Each row comes from the steps of one path. Every step used is in the known rows, and no mark comes twice. Write the path behind each row, first mark first.
Known rows
vepi -> zavu: [ -3  -5  24 -15 -13  -7  -2   6  19  -4  -9  -2  27   2   1  19  24  13]
pizaro -> fimugof: [ -4  -7  30 -16 -20  -2  -7   8  11  -8 -15   1  27  11   7  18  19  -6]
zavu -> fimugof: [-15  -7  27 -22 -25  -8  -3   1  12  -5 -15   5  25   5  -8  19  14   0]
zigu -> vepi -> pizaro -> fimugof -> lutaf: [-19 -17  37 -23 -13   7  -6   2   9  -8 -20  -4  25  10  20  18 -10   8]
lutaf -> vepi -> zigu: [ -7  -1  22 -26 -16  -6  -9   5   2  -5 -12  -1  29   9   5  18  41   9]
fuvop -> zavu -> fimugof -> zigu: [ -7 -10  44 -22 -21 -17  -2  -1  19  -3  -4   5  29   3  -5  18 -27 -18]
zavu -> fimugof -> pizaro: [-16  -2  34 -24 -38  -3   3   2  23  -8 -16   4  26   6  -5  17  19   3]
fimugof -> zigu -> vepi -> pizaro: [ -7 -16  27 -28 -17  -1  -6   8  21  -2  -5   2  29   2  11  14  -9  14]
fuvop -> zavu -> fimugof: [-12  -8  44 -19 -18 -14  -4  -7  14  -7 -10   2  25   0  -4  21   3 -11]
vepi -> zigu: [-12  -8  21 -21 -15  -9  -8   9   6  -3  -6   0  29   4   0  17  36   4]
zigu -> vepi -> pizaro: [-11 -14  24 -24 -14   0  -8   3  15  -5 -10   0  25  -1  12  17  21  20]
fuvop -> lutaf -> vepi: [  2   4  36 -25 -29   7  -5  19   6 -12 -18   6  25   1   9  25  42   1]
zigu -> vepi -> zavu -> fimugof -> lutaf: [-27 -14  29 -22 -15   1  -1 -10  15  -1 -20  -3  22   2  -6  19 -27  22]
pizaro -> fimugof -> zigu -> vepi -> zavu: [ -1 -14  24 -19 -17   5  -7  -1  29   2  -9  -5  29  10   7  13 -49  12]
zavu -> fimugof -> lutaf -> vepi: [-21  -3  37 -27 -23  -4   0   1  -2  -9 -26   3  25  11  -1  23  14   4]
lutaf -> vepi -> zavu -> fimugof -> zigu: [ -4  -2  30 -27 -31  -6   1  -5  22  -1 -12   2  30  13  -2  16 -27  10]
pizaro -> fimugof -> lutaf -> vepi: [-10  -3  40 -21 -17   2  -4   8  -1 -12 -25  -1  26  18  14  22  18  -2]
zigu -> vepi -> pizaro -> fimugof: [ -9 -15  29 -23 -19   6 -10  -1  17  -7 -13  -3  26   9  19  15  -2  11]
fuvop -> lutaf -> vepi -> zavu -> fimugof -> zigu: [ -1   3  38 -29 -42   4   3   5  24  -3 -14   6  29   7   2  21 -31   3]
lutaf -> vepi: [ -1   0  27 -22 -18  -4  -6   9   5 -10 -16   3  27   7   5  21  47  10]
lutaf -> vepi -> pizaro: [ -3  -2  32 -26 -21  -3  -3   5   7 -11 -13   2  28   8  19  20  46  11]
fuvop -> zavu -> fimugof -> zigu -> vepi -> pizaro: [-13 -18  45 -29 -20  -8  -5 -13  24  -2  -4   1  28   1   7  15 -47  -3]

Which path is each row?
[  0 -11  37 -23 -27  -4  -2  10  18  -6  -6   2  32  15  20  14 -15  -9] | vepi -> pizaro -> fimugof -> zigu
[ -8 -12  18 -17  -8   2  -7  -1  23  -1 -12  -4  25  -2   0  17   4  27] | zigu -> vepi -> zavu
[-18  -4  53 -24 -16 -10  -1  -7   2 -11 -20   0  25   6   2  25   1  -9] | fuvop -> zavu -> fimugof -> lutaf -> vepi
[ -5   4  36 -26 -38   6   2  -1  18  -6 -20   4  25   4   2  25   0  10] | fuvop -> lutaf -> vepi -> zavu -> fimugof
[  1  -2  37 -25 -26   0  -5   0   9 -12 -16  -1  29  18  25  18  23   3] | lutaf -> vepi -> pizaro -> fimugof
[-10  -1  34 -19 -12  -2   2   5   6  -7 -19  -3  27   8   9  22  20  18] | fimugof -> lutaf -> vepi -> zavu
[-18  -5  58 -28 -19 -11   1 -12   4 -12 -17   0  26   8  15  23   0  -4] | fuvop -> zavu -> fimugof -> lutaf -> vepi -> pizaro
[-22  -8  35 -19 -20  -8   4  -3  13  -3 -18  -1  25   6  -5  21 -12   8] | vepi -> zavu -> fimugof -> lutaf
[-11  -6  26 -19 -24  -8   1  -7  21  -3 -12   0  26   5  -6  18  -2  11] | vepi -> zavu -> fimugof
[ -4 -16  25 -23 -18   4 -11   8  19  -2 -12   0  28  10   6  13 -32   2] | pizaro -> fimugof -> zigu -> vepi
[-15 -16  25 -28 -23  -1  -7   0  20   1 -12   4  26   4  -9  14 -34   8] | zavu -> fimugof -> zigu -> vepi
[ -7 -15  22 -24 -12   0  -9  13  18  -1  -8   3  27   1  -2  15  -8  10] | fimugof -> zigu -> vepi
[  4  -4  38 -28 -30   0  -3   7  13  -9 -11   2  32  21  25  16  -7  -1] | lutaf -> vepi -> pizaro -> fimugof -> zigu
[  0   1  26 -19 -17  -3  -2   1  15  -7 -14  -2  28   7   7  20  28  20] | lutaf -> vepi -> zavu
[-17  -8  27 -24 -32   6   2 -12  34  -2 -15  -3  24   3  -4  15 -16  26] | zigu -> vepi -> zavu -> fimugof -> pizaro
[ -4  -9  35 -20 -23  -2  -4   4  14 -10 -11   0  28  13  20  17  16  -2] | vepi -> pizaro -> fimugof
[ -7  -8  29 -22 -28 -10   2  -1  26   1  -7   2  30   8  -6  15 -34   5] | vepi -> zavu -> fimugof -> zigu
